What can hang from each mark
lodav: dofi kozusu
salel: muluma vozuf
sege: muluma vozuf
dofi: lodav
vozuf: salel sege
lefuf: kozusu muluma
muluma: damo lefuf salel sege
kozusu: damo lefuf lodav
damo: kozusu

Each row was made from one small tree. The marks that hang from a mark follow it in brackets, in alphabetical order. Every link used is in the known rows. Write each row's tree.
(in the rows, 128 means zero)
Known rows
lefuf{kozusu{lodav}}: [172 142  81 137 106 155 146 158 150 137 127 166 125 130 169 163 168 139
 103 129 129 161 166 123  83 101  91 112 152 134 139 186 118  96 110  97
 117  96 133 116  40  67 152 111 158 131 124 154]
vozuf{salel sege{muluma{damo{kozusu}}}}: [144 145 173 126 131 121 136 159 119 131 140 110 138 142 144 135  96 122
 109 100 125 144 141  69 156 126 192 106  97 134 122 102 130 169 132 139
 121 169 145 127 177 168 104 119  77 138 115 105]
lefuf{kozusu{damo lodav} muluma{sege}}: [137 122 130 146 166 151 133 105 131 154  97 132 135 133 115 152 149 164
  72 157 104 135 121 123 156 134 117 158 147 131 147 160 103 129  88 103
 108  72 139 128 135 122 139 130 131 140 128 119]
salel{vozuf}: [116 142 132 109  69  92 158 162 118 116 148 142  95 120 137 103 136 124
 128 103 123 106 142 172  68 121  87  93 106 112 145 149 126 141 134 149
 151 149 121 129 138 143 139 118 143 115 151 155]
vozuf{sege}: [146 153 123 114 122 110 158 158 124 123 132 139 115 123 142 120 123 148
 117 122 118 142 122 148  99  93 111 103 113 155 136 117  99 153 143 154
 135 150 138 119 130 128 114 130 132 118 134 138]
damo{kozusu{lefuf{muluma{salel}} lodav{dofi}}}: [141 145 110 138 109 114  70 148 133 105 113 146 140 125 124 143 187 155
 123 136 109 124  96 111 155 161  95 169 148 125 163 165 175 148 115  95
 222  76  98 163  85 118 165 129 155 118  94 124]
sege{muluma{damo{kozusu} lefuf salel} vozuf}: [141  93 148 116 195 118 123 143  97 129 134 122 158 123 118 144  88  88
 190 116 151 138 142 125 179 159 252 124 188 127  53 108 128 128 129 138
 115 174 120 165 153 129  99 117  81 121  64  94]
lodav{dofi}: [137 144 107 106  93 141 116 164 169 106 133 127 139 162 148  96 122 145
 145 124 136 167 130 144  79 102  76 112 153 136 141 152 166 123 130 148
 189  96 103  79  77  98 115 122 155 114 182 149]
lodav{kozusu}: [121 148  64 119  69 107 134 136 159 142 113 123 111 120 149  96 155 133
 145 120 107 138 115 101 110 103  58 137 155 105 147 119 123 144  99 126
 120 104 104  85  84 104 146 129 173  92 117 147]
muluma{damo}: [157 129  90 126 111 116 152 141 137 142 118 138 107 131  94 108 104 107
 134 109 149 151 128 146 106 109 121 114 123 123 142  95 151 129 117 195
  98 167 115  85 104  96 134 124 122 147 161 157]
dofi{lodav{kozusu{damo lefuf{muluma{salel{vozuf}}}}}}: [ 88 124 102 155  86  97  71  70 118 130 127 118 124 119  81 103 154 137
 158 157 110 120  56 119 185 144  66 150 117 123 191 146 154 151 121 120
 130  70 111  86 145 170 137 141 168  92 149 106]
salel{muluma{lefuf} vozuf}: [106 124 146 100 107 141 151 118 106 120 160 114  89 103 133 143 122  78
 142  89 143  94 128 158 115 142 119  72  77 116 113 122  74 110 158 128
 156 174 177 174 150 150 147 123 134 150 136 156]
dofi{lodav{kozusu{damo lefuf}}}: [118 140  73 151  83 115  83  95 147 128 117 128 129 124 105  93 157 137
 156 152 117 160  63  98 176 109  45 148 137 148 204 143 140 140 102 124
 112  61 108  59  77 131 131 137 184  99 131 118]
muluma{salel sege{vozuf}}: [114 114 157 118 142  93 145 136 101 122 145 142 135 127 142  92  71 170
 136 163 109  91 165 180  69 143 182 128 167 120  98 111 150 153 182 128
 135 154  75 136 144 121  93 148 121  78 109  99]
sege{vozuf}: [140 142 135  83 122  93 160 160 129 112 145 161 117 119 143 107 108 124
 156 143 131 151 160 173  73 106 121 102 163 125 123 139 138 137 117 140
 115 130  97 112 102 117 106 123 136 104 128 145]
vozuf{salel{muluma{damo{kozusu}}} sege}: [132 170 174 120 109 127 144 127 109 136 155 115 108 129 145 140  75 107
  98 102 133 119 129  87 121 142 160  96  50 111 146  73 123 158 163 128
 131 174 165 152 172 186 126 133  82 163 155 127]
kozusu{lefuf{muluma} lodav}: [140 124 101 132 122 103 115 142 137 123 102 152 110  96 109 164 209 147
 131 145 106 139 118 132 148 135  63 154 132 143 150 147 160 133  86 134
 136  90 113 123  85 106 161 127 153 128 100 151]
sege{muluma{damo{kozusu{lodav}}} vozuf{salel}}: [173 128 185 117 131 127 149 159 129 127 158 141 150 137 147 130 102 101
 161 135 144 179 182  81 148 151 215 129 158 129 105 132 169 147  99 103
 107 130  99 126 136 150 106 114  72 127  89 108]
lodav{dofi kozusu{damo lefuf{muluma}}}: [ 88 157  80 141  74 114  54  96 185 128  88  85 156 142 116  86 177 141
 171 144 104 127  68  93 178 111  41 177 152 112 181 114 176 146  66 132
 133  14 114  57 133 158 132 137 167 103 167 127]
muluma{lefuf salel{vozuf{sege}}}: [ 91 122 138 146 143  99 111 140  65 108 148 113 131 118 134 141 108 125
 150 100 138  62 125 194  94 139 173  95 106 132  88 134 101 123 199 140
 153 185 141 181 172 152 124 125 142 112 154 107]
kozusu{lefuf lodav}: [161 142  89 151  81 120 118 164 151 115 119 163 122 105 146 149 208 150
 135 144 118 137 146 134 108 102  66 136 138 149 158 155 153 125 105 126
 126  91 110 112  31  89 158 126 168 122  94 151]
lodav{dofi kozusu{damo lefuf}}: [106 166  74 155  47 125  57 109 192 124 101  93 165 145 145  74 172 147
 169 140 114 123  91  96 147  90  47 160 152 119 192 123 170 142  79 131
 127  13 110  46  96 149 121 135 181 100 165 129]
vozuf{salel{muluma{damo lefuf{kozusu{lodav}}}} sege}: [142 143 167 151 142 174 141 119 110 135 155 113 128 133 156 182  96  96
 108 108 155 131 148  80 127 126 171  94  48 133 114 103 104 101 164 102
  96 165 187 147 154 151 127 125  92 175 170 124]
vozuf{sege{muluma{damo lefuf}}}: [152 113 125 123 173 136 153 146 122 144 125 113 134 131 116 144 121 113
 145 102 138 166 122 111 176  93 182 114 125 178  84  96  78 130 131 167
 100 186 159 122 167 129 100 119  91 143 107 114]
lefuf{kozusu}: [130 142  73 107 120 122 141 153 154 135 115 147 118 134 154 152 143 128
  98 100 116 130 142 135  86  96  95  99 147 112 130 161 112 109 105 138
 109 124 144 119  70  80 143 105 157 130 126 160]
kozusu{lefuf}: [116 140  82 110 108  79 107 160 152 116 100 145 110 103 128 131 179 132
 134 115 109 104 125 151 113 102  69 116 130 121 150 124 144 144  91 170
 119 125 121 116  76 104 147 116 165 118  89 158]

Which tree is each row?
[177 162 101 156  97 179 107 142 165 129 127 134 162 162 170 139 151 143
 116 139 136 167 150 130 101  95 105 118 164 140 169 191 138 100 101 104
 130  35 134  77  54 107 128 113 160 138 190 135]  lefuf{kozusu{damo lodav{dofi}}}
[ 84 101 140 101 188  98 139 109 114 140 114 134 128 126 118 151 112 159
  95 151  96  98 129 151 120 161 161 148 160  97  97 140 134 129 134 113
 113 139 118 161 176 117 123 130 110 110 108 113]  lefuf{kozusu muluma{salel sege{vozuf}}}
[157 118 105 135 136 212 135 102 151 144 138 120 128 137 133 170 116  78
 134 111 170 162 133 100 143 127 133 109 110 138 106 116 106  61 136 121
 126 142 174 126  92  87 147 121 115 181 159 153]  salel{muluma{damo lefuf{kozusu{lodav{dofi}}}}}
[137 149 175 116 150 144 130 128 121 111 161 131 140 126 169 160  96  95
 147 141 146 132 174 131  94 134 160  89 127 114 120 149 134 108 118  79
  93  91 143 140 110 158 115 116 121 141 156 130]  sege{vozuf{salel{muluma{lefuf{kozusu{damo lodav}}}}}}
[110 139 170 102 116 125 148 140 127 124 150 111 105 122 159 130  74 130
  99 112 112 104 154 108  83 147 131  86  88  99 127 104 133 148 157 118
 136 156 130 132 127 141 125 137 120 131 123 140]  vozuf{salel{muluma{sege}}}
[144 111 150 127 131 115 175 119 126 137 131 149 124 138 107  65  88 136
 125 155 146 149 156 144 102 123 157 152 132 130 122  90 142 137 138 163
  83 177  87 100 150 119  99 140  92 128 124 119]  muluma{damo sege{vozuf}}
[108 110 135 169 140 113 118 119  64 128 142 113 132 128  97 128  93 102
 153  96 167  70 121 182 111 133 201 114  86 125  87  92 127 111 196 171
 115 215 146 159 193 151 127 127 110 140 183 104]  muluma{damo lefuf salel{vozuf{sege}}}
[ 89 142  72 118  71 111  71 109 191 123  96 103 143 140 122  93 194 144
 164 140 103 141  79  80 164 119  24 178 147 116 151 117 175 130  82 122
 150  54 102  73 117 120 147 133 170  97 139 141]  lodav{dofi kozusu{lefuf{muluma}}}
[108 148 175 111 152 134 129 134 101 115 153 102 117 124 160 165  85 109
 113  98 130 114 133 108 114 127 153  71  58 128 108  96  99 134 168 117
 127 168 172 157 162 167 117 129 114 149 155 128]  vozuf{salel{muluma{lefuf}} sege}
[ 91 119 153 119 192 100 119  91 109 148 105 117 138 130 108 142  89 154
  98 161  98  81 121 167 143 157 179 146 164  95 122 134 133 145 116 131
  93  96 129 142 193 154 108 133 109 113 137  99]  lefuf{kozusu{damo} muluma{salel sege{vozuf}}}
[127 146 126 145  88 114  72 148 127 101 129 149 134 122 124 136 189 146
 128 131 112 108 104 120 144 172  90 170 130 119 168 172 178 152 128  91
 223  84 103 176 114 142 171 128 152 120 106 119]  damo{kozusu{lefuf{muluma{salel{vozuf}}} lodav{dofi}}}
[104 115  96 149 113 112  86  67 139 133 104 117 129 124  78  89 156 155
 132 167 107 152  52  89 202 134  50 176 128 142 197 133 130 153 101 119
 116  73 101  75 122 137 131 150 167  98 113 107]  dofi{lodav{kozusu{damo lefuf{muluma{sege}}}}}
[133 132 158 129  80 117 170 144 118 139 154 131 112 127 130 104 123 118
 130 110 135 128 144 142 127 116 153 108  92 144 115 113 100 148 147 159
 119 176 147 121 202 167 107 119  88 130 139 125]  salel{vozuf{sege{muluma{damo}}}}
[128 151 162 147 111 179 151  98 101 137 165 119 117 112 156 166 132  98
 115 117 148  99 129 138 139 121 150  90  56 142 125 134  38 101 164  87
 124 131 218 175 179 183 133 127 114 166 163 136]  salel{muluma{lefuf{kozusu{damo lodav}}} vozuf{sege}}
[118 104 135 105 169 156 158 114 116 130 130 110 101 111 131 140 104 115
 120 112 125 115 116 126 132 130 132 102 110 135  96  98  61 117 158 126
 141 178 157 164 118 105 130 141 125 146  88 144]  salel{muluma{lefuf sege}}
[169 131 116 133 138 193 129 111 134 131 139 120 123 131 119 149 116  80
 144 104 170 164 104  88 158 144 138 119 105 143 123 107 114  98 142 116
 171 151 156 155  98 107 153 130 117 177 136 143]  salel{muluma{damo{kozusu{lodav{dofi}}} lefuf}}
[122  85 125 147 193 146 146 107 115 131 112 135 146 138 107 116 109 113
 113 124 165 135 146 129 130 105 180 151 129 134  87 110  91  83 132 132
  47 185 130 144 148  95 113 124 103 156 107 115]  muluma{damo lefuf{kozusu} sege{vozuf}}
[128  82  95 159 187 162 139 112 118 140  93 123 133 141 104 127 125 115
  89 101 158 123 129 119 139 100 159 146 116 131  95 108  89  85 132 153
  70 193 143 141 125  76 133 124 116 165 106 128]  muluma{damo lefuf{kozusu} sege}
[100 116 156 141  94  96 144 136  90 127 146 128 122 128 135  85  99 168
 113 130 109  51 154 185  63 149 161 120 121 105 116 123 136 156 204 136
 159 177  93 149 168 140 117 147 131  86 126 103]  muluma{salel{vozuf} sege}
[167 125 121 172  97 153 112 127 145 125 111 149 141 142 113  81 150 156
  99 141 141 138 126  87 147 128 117 194 119 139 167 113 158 143 134 122
 153 135  89 123 107 101 140 145 119 146  94 115]  muluma{damo{kozusu{lefuf lodav{dofi}}} sege}
[145 112 138 136 150 146 137 118 127 140 102 130 123 147  73 101 123 149
  95 142 131 162  98  97 170 164 117 190 130 136 143 123 154 149 118 135
 182 136  92 134 160 118 146 142 102 147 130 120]  lefuf{muluma{damo{kozusu{lodav{dofi}}} sege}}
[141 108 148 156 191 160 130 123 108 116 121 138 164 135 147 131 143 140
 116 155 143 135 158 146 122 103 167 143 158 148 103 164  80  95 126  78
  82 103 125 148 113 113 109 128 139 128 105 102]  muluma{lefuf{kozusu{damo lodav}} sege{vozuf}}
[140 148 129 161 113 138  62 123 157 117 101 120 156 136 111 138 185 153
 147 166 118 148 104 141 165 121  79 162 146 155 185 158 181 140  73 136
 155   9 115  77 103 155 134 132 150 137 171 125]  kozusu{damo lefuf{muluma} lodav{dofi}}
[143 142 136 131 119 121  97 141 141 103 118 160 140 125 126 121 189 165
 117 156 113 147 111  97 159 156  90 191 145 139 162 163 156 153 107  75
 202  76  87 162 103 127 149 138 140 120  73 115]  damo{kozusu{lefuf{muluma{sege{vozuf}}} lodav{dofi}}}
[123 133 173  95 146 116 146 132 112 111 161 125 119 125 136 133  69  80
 157 123 157 136 162 133  96 148 170  86 112 107 102 103 152 121 131 128
  92 160 131 134 138 155 115 122 100 144 154 142]  sege{vozuf{salel{muluma{damo lefuf}}}}
[110  92  99 132 192 145 134 139 120 125 100 125 138 130 139 142 145 140
  80 104 127 109 129 128 118  98 130 127 139 141  96 146  61  95 135 115
 109 164 141 165 104  78 134 121 155 135  82 126]  muluma{lefuf{kozusu} sege}
[ 92 101 167  98 179  79 146 122  97 129 120 128 116 118  95 117  88 163
 126 158  95 104 123 170 117 172 157 147 158 114  95 114 150 159 152 141
 147 151  86 149 185 133 111 145 109  93 123 108]  lefuf{muluma{salel sege{vozuf}}}
[117 140 145 160 115 147  90 106 128 136 130 115 154 153 123 157 137 143
 123 148 122 108 126 157 126 158 134 138 148 116 148 187 164 111 128 106
 160  45 137 121 160 162 139 121 132 128 215 111]  lefuf{kozusu{damo lodav{dofi}} muluma{salel{vozuf}}}
[161 107 145  92 140 117 170 146 150 143 141 138 134 131 120 116 100  98
 180 136 142 188 171 129 152 127 191 117 180 143  85 107 139 134  88 165
  75 154 114  85 146 124  86 115  73 120  92 124]  sege{muluma{damo} vozuf}
[123  88 152  95 199 108 131 155 109 122 145 121 155 115 139 157 104 110
 198 127 130 134 160 156 139 139 226 104 206 144  36 138 116 121 135 131
 116 154 118 149 134 121  85 116 104  89  74 103]  sege{muluma{lefuf salel} vozuf}
[122 123  99  97 165 164 139 123 135 136 127 119 104 109 145 182 124  86
 121  90 136 122 119 124 129 119 120  75 118 120 102 123  66  86 126 123
 122 153 187 166  86  93 144 117 142 155 106 163]  salel{muluma{lefuf{kozusu}}}
[109  98 107 120 167 126 153  98 139 161  87 129 109 137  76 140 126 135
  68 126 119 134 110 108 160 138 125 164 124 110 120 115 118 116 106 157
  79 165 138 128 171 101 142 125  97 155 124 139]  lefuf{kozusu muluma{damo sege}}
[108 131 171 102  70 136 188 112 116 134 167 128  82 107 141 100 106 123
 104 122 116  86 146 144  98 144 114  99  75 112 131 104  85 141 176 118
 152 172 151 154 173 152 132 146 107 131 116 144]  salel{muluma{sege} vozuf}
